Every row comes from one small tree of marks. Brackets hold a mark, then the marks that hang from it, in alphabetical order. Every link used is in the known rows. Which tree was each row made from?
Known rows
{M {Z {V {W A}}}}: [ 1.70 -0.87 -1.31  0.74  0.56  0.87  0.89 -2.08 -2.10  0.40  1.57 -0.07
 -0.61 -0.36 -0.38  1.10  0.08  2.55 -0.65 -0.75 -0.90 -0.38  1.01 -0.67]
{V {A N} W}: [ 0.43 -0.37 -1.38  1.64  1.67  1.96  1.97 -1.13  0.04 -0.70 -0.46 -2.40
  1.36  1.92  1.04 -0.02  2.53 -1.01  1.88 -1.35  3.06 -0.10  1.30 -1.60]
{N A W {Z M V}}: [ 2.28  1.54 -3.34  1.66  0.74 -0.45 -3.80  2.75 -4.68  3.82 -0.46 -3.02
 -1.30 -1.45  0.90 -1.99 -0.43  2.20 -0.62 -1.63 -4.53  0.27 -2.30  0.81]
{P {W A}}: [-1.09 -0.21 -1.61  0.33 -1.15  0.09 -0.16 -0.56 -1.30  0.91 -0.16  2.83
 -1.28  2.20 -0.53 -1.14  1.42 -0.61 -1.15  0.62 -1.24 -1.53  0.93 -0.36]
{M Z}: [ 1.69 -0.15 -1.42 -1.87  1.09 -0.45 -0.65 -1.56  0.40  0.20  0.09 -0.66
 -0.64 -0.61 -0.69  1.67  0.46  1.03  0.66  0.18  0.12 -1.24  0.45  0.36]
{P {W M}}: [ 0.56 -0.98 -0.58  1.94 -0.26 -1.02 -0.93  0.65 -0.84 -0.24 -0.17  2.10
 -1.03  2.57 -0.06 -1.99  1.56 -1.49 -0.51  1.90  0.13 -1.47  1.39 -0.18]
{N A {W M} Z}: [ 1.02 -1.01 -3.10  2.13  0.29 -2.30 -2.22  4.19 -2.69  2.69 -0.54 -0.88
 -1.13 -0.77 -0.68 -2.36  0.18  3.21  0.63 -0.71 -1.02  0.28  1.28  0.94]
{P W Z}: [-1.09  0.80 -0.32  0.15 -0.03  0.92 -1.23 -0.42 -0.67 -1.35 -1.72  1.61
  0.50  2.60  2.48 -0.86  0.59 -3.19  0.18  1.65 -0.85 -4.15 -1.05 -1.15]
{N A {Z M {V W}}}: [ 2.41  1.19 -0.76  3.19 -1.30  1.56 -1.39  0.96 -4.00  4.89  1.15 -3.12
 -0.66 -1.21 -0.01 -2.02 -1.32  2.12 -0.08 -1.33 -1.83  0.99 -2.24 -0.08]
{V {W {A {N Z}} M}}: [-0.51 -2.80 -1.64  3.70 -1.00  1.23  3.26 -0.90 -1.23  2.26  0.75  0.96
  0.45  0.85 -0.19 -0.92  2.38  2.18  1.25 -1.46  2.04  0.85  3.39 -0.44]
{V A {W {M Z}}}: [ 2.21 -1.95 -1.35  1.89  1.21  0.85  0.15 -0.66 -0.56 -1.63  0.64 -1.65
 -0.69  0.97 -0.30  0.02  1.67  0.97  0.87 -0.89  4.65  1.02  3.84 -1.50]
{A N}: [-0.19 -0.22 -1.01  0.04  1.18  0.13  1.62 -0.89  1.24  0.81 -0.70 -0.60
  1.43  0.91  0.85  0.02  2.25 -1.00  1.57 -0.81 -0.61 -1.12 -0.11  0.54]
{P {Z {V W}}}: [-0.56 -0.14  1.07  2.31  0.22  2.35  0.58 -0.62 -1.95 -1.80  0.02 -0.22
  1.66  0.49  3.02 -0.39 -1.03 -0.68 -0.21 -0.40 -0.77 -1.60 -0.89 -1.76]
{M {Z {V W}}}: [ 2.46 -0.28 -0.76  0.81  1.33  0.55  0.43 -1.88 -1.89 -0.26  1.18 -1.01
 -0.10 -0.28 -0.06  1.11 -0.11  1.67 -0.18  0.19 -0.67 -1.03 -0.21 -0.68]
{Z M {V {W {A N}}}}: [ 1.23 -0.23 -0.89  2.77 -0.42  3.14  0.63 -2.16 -2.84  1.80  1.24 -0.49
 -0.11  0.05  1.79 -0.92  1.36  0.30 -1.19 -2.94 -2.16  1.21 -0.39 -0.54]
{P {W A M}}: [-0.54 -1.93 -1.48  1.76 -1.36 -0.63 -0.23  0.31 -1.03  0.64  0.32  3.54
 -1.88  2.36 -0.62 -2.17  1.90 -0.18 -1.22  0.40 -0.23 -0.47  3.20  0.04]
{W {M {Z {V A}}}}: [ 2.85 -1.89 -1.16  1.09  1.73 -0.89 -1.46  0.35 -0.49 -0.90  1.26 -1.58
 -1.23 -0.29 -0.02 -0.52  1.04  1.24 -0.31 -0.65  0.68  1.25  3.27  0.19]
{W A {M Z}}: [ 0.45 -3.29 -2.11  0.10 -0.79 -0.66  0.15 -0.47  0.17  0.79  1.41  1.95
 -2.18 -0.64 -1.35 -0.20  1.65  2.98 -0.60 -2.05  1.12  1.42  5.51  0.72]
{N Z}: [ 0.64  1.29 -1.31  0.52  0.12 -0.39 -0.34  0.18 -1.09  3.06 -0.74 -2.41
  0.32 -0.63 -0.01  0.32 -0.03  1.11  1.63  1.23 -0.38 -0.25 -1.26  0.25]
{A {N W Z}}: [ 0.18  0.69 -3.75  0.26  2.66 -1.09  0.46  0.18 -0.89  2.14 -2.28 -2.23
  1.56  0.69  1.71  0.35  2.91  0.29  2.71  0.03 -2.09 -1.98 -1.23  0.71]
{W {M {Z V}}}: [ 2.61 -2.12 -0.63  1.31  1.02 -1.12 -0.81  0.01 -0.74 -0.34  1.51 -0.28
 -1.08 -0.50 -0.21 -0.39  0.54  1.59 -0.47 -0.22 -0.26  0.60  2.56  0.61]
{W {A N} M}: [-1.22 -3.38 -1.84  1.69 -0.80 -0.17  1.91  0.02  0.85  1.37  0.80  2.00
 -0.53  0.61 -0.16 -1.54  3.02  1.33  0.17 -2.81  0.53  1.53  5.01  0.96]

Write each row's tree
[ 0.83 -1.73 -3.38  0.04  2.97 -1.43  0.22 -0.03  0.31 -0.44 -1.23 -0.03
  0.53  0.82  1.23  0.14  3.60  0.25  1.69 -1.12 -0.94 -1.69  1.75  0.93] : {A {N {W {M Z}}}}
[ 1.25 -0.46 -1.38  3.43  1.25  0.25  2.00 -0.58 -1.34  2.77  0.01 -2.44
  1.83  0.72  1.38 -0.80  2.13  0.74  2.09  0.04 -0.92 -0.43 -0.28  0.18] : {A {N {Z {V {W M}}}}}
[ 1.11 -0.43 -3.26  2.38  2.89 -1.44  0.15  1.10 -1.96  1.82 -1.13 -2.33
  1.30  0.54  2.02 -0.95  2.81  0.82  1.73 -0.25 -2.92 -0.92  0.02  0.80] : {A {N {W M} {Z V}}}
[ 0.62 -1.05 -3.20  0.25  3.18 -0.72 -0.73  1.00  0.33 -1.40 -1.37 -2.28
  0.16  1.51  1.48 -0.82  3.53 -0.99  1.21 -1.81  0.91  0.25  2.73 -0.14] : {V {A {N {W M}}}}
[ 2.81 -0.08 -1.39  0.48  2.12  0.87 -0.33 -1.56 -1.71 -0.82  0.94 -2.57
 -0.42  0.03  0.18  1.07  0.34  1.16 -0.07 -0.32  0.43 -0.27  0.67 -1.17] : {M {Z {V A W}}}
[ 2.81  2.36 -1.91  1.11  1.19  0.91 -2.90 -0.12 -2.64  3.17 -0.42 -5.47
 -0.64 -0.93  1.58 -0.68  0.33  0.22  0.39 -0.48 -1.81  1.59 -1.76 -0.20] : {N {Z M {V A}}}
[ 2.35  0.60  0.39  2.94 -0.05  2.75 -0.72 -1.51 -3.27  0.64  1.18 -1.22
 -0.16 -0.32  1.81 -0.80 -0.20 -0.29 -1.40 -1.37 -1.69  1.01 -1.79 -0.92] : {Z M {V W}}
[ 1.80 -1.07 -1.47  0.71  0.44 -1.36 -1.39 -0.33 -0.46 -0.05 -0.07  1.79
 -1.40  2.15 -0.44 -0.91  1.72 -0.76 -0.02  2.01  0.15 -2.24  1.70  0.13] : {P {W {M Z}}}
[-1.45  0.46 -2.33 -0.39 -0.70  2.50 -1.18 -2.12 -0.42  0.88 -1.94  1.93
 -0.11  2.50  3.21 -1.22  3.02 -3.28  0.09 -1.47 -2.01 -3.45 -0.01 -0.53] : {P {W {A N}} {Z M}}
[ 1.54  1.86 -3.85 -0.06  1.70 -0.32 -3.11  0.50 -2.97  2.52 -2.28 -2.76
 -0.56 -1.03  1.74  0.30  1.34  0.90  1.14 -0.18 -2.37 -0.55 -2.13  0.38] : {N W {Z M}}
[ 2.69  1.40 -0.82  0.76  1.37  1.70 -3.16 -0.39 -2.14  0.14  0.42 -3.70
 -1.24 -0.40  1.99 -1.18  0.57 -1.20 -1.57 -2.16 -1.68  2.21 -0.63 -0.36] : {Z M {V A}}
[-0.78  0.29 -4.33  0.17  0.76 -0.97 -0.81  1.07 -2.83  2.51 -1.50 -0.72
 -0.60 -0.58  0.34  0.28  1.33  2.85  0.64 -0.53 -2.19 -0.19  0.53  0.25] : {N {W A} Z}
[-0.03  1.44 -0.76 -0.28 -0.31  2.04 -2.84 -1.29 -0.96 -0.40 -2.06  1.02
 -0.24  1.99  3.24 -1.15  1.16 -3.91 -0.12  0.50 -1.41 -3.69 -1.78 -0.98] : {P W {Z M}}
[ 2.66  2.28 -4.03  0.87  2.98 -0.07 -3.98  1.03 -4.25  1.74 -1.62 -5.05
 -0.75 -0.73  2.56 -0.45  1.36  0.63  0.20 -0.68 -3.36  0.65 -1.89 -0.20] : {N W {Z M {V A}}}
[ 0.71  1.07 -2.69 -0.14  2.20  0.06 -0.18 -0.26  0.58  1.61 -1.45 -4.59
  0.81  1.06  1.04 -0.13  2.53 -0.73  2.49 -0.75  1.10  0.16  0.46 -0.16] : {V {A {N Z}}}
[ 1.33 -0.16 -0.30  2.73 -0.98  3.14 -0.09 -1.76 -3.46  1.34  1.59 -0.15
 -0.80 -0.43  1.29 -0.99  0.19  0.76 -2.01 -2.60 -1.85  1.77 -0.32 -0.85] : {Z M {V {W A}}}
[ 0.25 -3.57 -2.93  0.13  0.06 -0.59  1.38 -1.18  1.05  1.50  0.88  1.60
 -1.06  0.07 -0.67 -0.20  3.42  2.24  0.58 -2.62  0.56  0.50  5.41  1.21] : {W {A N} {M Z}}
[ 1.68  1.43 -1.59  0.55 -1.56  0.50 -2.46  1.27 -1.62  5.33 -0.07 -2.69
 -1.18 -1.53 -0.58 -1.62 -0.71  1.60  0.65 -1.38 -0.96  0.77 -1.61  0.93] : {N A {Z M}}
[ 0.25 -2.42 -0.19  4.37 -0.24  1.19  2.56 -0.47 -2.34  0.45  1.88  0.88
  0.39  0.76  0.53 -1.60  1.15  1.58 -0.91 -1.77 -0.72  1.28  2.41 -0.61] : {Z {V {W {A N} M}}}
[-1.22  0.57 -1.69 -0.49 -1.33  2.48 -2.16 -1.51 -1.29  0.31 -1.48  2.30
 -1.07  1.82  2.75 -1.21  1.54 -2.70 -0.88 -0.94 -1.56 -2.72  0.05 -0.86] : {P {W A} {Z M}}
[-0.09  0.13  0.51  1.90  1.00  2.57 -0.16 -0.22 -1.86 -2.45 -0.21 -1.82
  1.28  0.79  3.26 -0.57 -0.54 -1.23 -0.11 -0.93  0.30 -0.72 -0.03 -2.22] : {P {Z {V A W}}}
[ 0.40  0.69 -3.29  0.68  0.51 -1.76 -2.04  3.37 -2.81  2.99 -1.07 -1.60
 -0.71 -0.76 -0.47 -1.26 -0.42  2.75  0.77 -0.44 -2.03 -0.74 -0.83  0.70] : {N A W Z}
[ 0.21  0.90 -4.74 -0.16  0.51  0.13 -2.43  0.24 -3.27  3.31 -1.70 -1.34
 -1.35 -1.19  0.99  0.16  1.82  2.21  0.30 -1.69 -2.71  0.35 -0.30  0.47] : {N {W A} {Z M}}
[-0.22 -1.23  1.25  3.17  0.12  1.94  0.44 -0.08 -1.90 -2.00  0.40  0.25
  1.28  0.47  2.95 -1.11 -0.71 -0.49 -0.30 -0.52 -0.15 -0.87  0.52 -1.56] : {P {Z {V {W M}}}}
[-0.80 -3.20 -0.28  3.49 -1.82  1.35  2.46 -0.34 -1.27  0.23  1.55  2.60
 -0.54  0.47 -0.64 -1.03  0.99  2.24 -0.48 -1.71  2.55  1.62  4.05 -0.91] : {V {W A M}}
[ 0.91 -2.09 -1.25  3.09  1.55  1.25  1.82 -0.37  0.13 -0.96  0.10 -1.73
  0.84  2.06  0.95 -1.05  3.10 -0.52  1.65 -1.55  4.10  0.89  3.58 -1.23] : {V {A N} {W M}}
[-0.08 -1.06 -0.37  3.21  0.04  1.74  2.59 -1.20 -2.47  0.64  1.53  0.27
  0.71  0.74  0.75 -0.76  0.78  1.27 -0.92 -1.54 -1.55  0.54  0.56 -0.88] : {Z {V {W {A N}}}}
[ 2.82  0.96 -0.46  2.37  1.08  2.91 -1.66 -1.18 -3.03 -0.12  0.81 -3.26
 -0.64  0.10  1.89 -1.02  0.57 -0.86 -1.34 -2.10 -0.30  1.96 -0.68 -1.50] : {Z M {V A W}}
[-0.20  0.07 -2.77  0.68 -0.35  1.20  0.77 -1.35 -1.30  4.13  0.09 -1.29
 -0.12 -0.30  0.92 -0.48  2.32  1.23  0.39 -2.47 -2.65  0.82  0.50  0.69] : {W {A {N {Z M V}}}}
[ 2.65  1.24 -1.43  0.71  1.99  1.82 -2.16 -0.99 -1.36  0.65  0.05 -4.22
 -0.30  0.20  2.53 -1.16  1.90 -1.95 -0.53 -2.62 -2.07  1.48 -0.77 -0.01] : {Z M {V {A N}}}
[ 2.63  1.19 -2.50  0.59  2.99  1.26 -2.71 -0.38 -2.18 -0.06 -0.52 -3.97
 -0.34  0.32  3.04 -1.15  2.36 -1.67 -0.73 -2.76 -2.84  1.06 -0.78 -0.11] : {Z M {V {A {N W}}}}
[ 1.08 -1.94 -0.41  3.07  0.50  1.13  0.55  0.40 -0.83 -1.61  0.53 -1.17
 -0.30  1.36  0.21 -1.05  1.33  0.22  0.46 -0.99  4.56  1.79  3.69 -1.70] : {V A {W M}}
[ 0.37 -2.16 -3.11  0.55  0.07 -0.80  0.44 -1.21 -0.04  1.27  0.04  2.67
 -1.42  2.58 -0.44 -1.06  3.62 -0.21  0.20  0.00 -0.48 -2.04  3.50  0.47] : {P {W {A N} {M Z}}}
[ 1.71 -0.81 -2.65  3.36  0.75 -2.25 -2.35  4.49 -4.21  2.52  0.26 -1.67
 -1.07 -0.78 -0.04 -2.94 -0.48  3.40 -0.35 -0.78 -3.01  0.71  0.72  0.84] : {N A {W M} {Z V}}
[ 1.34  0.49 -0.98  1.18  2.39  0.43 -0.09  0.07 -0.92 -0.46  0.35 -3.29
  0.65  0.98  1.57 -0.98  1.28 -0.89 -0.19 -1.22 -1.41  0.81  0.21 -0.33] : {Z {V {A N}}}
[ 1.53 -0.75 -1.96  1.99  3.16 -0.51 -0.88  1.26 -1.56 -1.37  0.09 -2.71
  0.19  1.10  2.05 -1.53  2.06 -0.48 -0.33 -1.47 -1.64  1.03  1.58 -0.24] : {Z {V {A {N {W M}}}}}
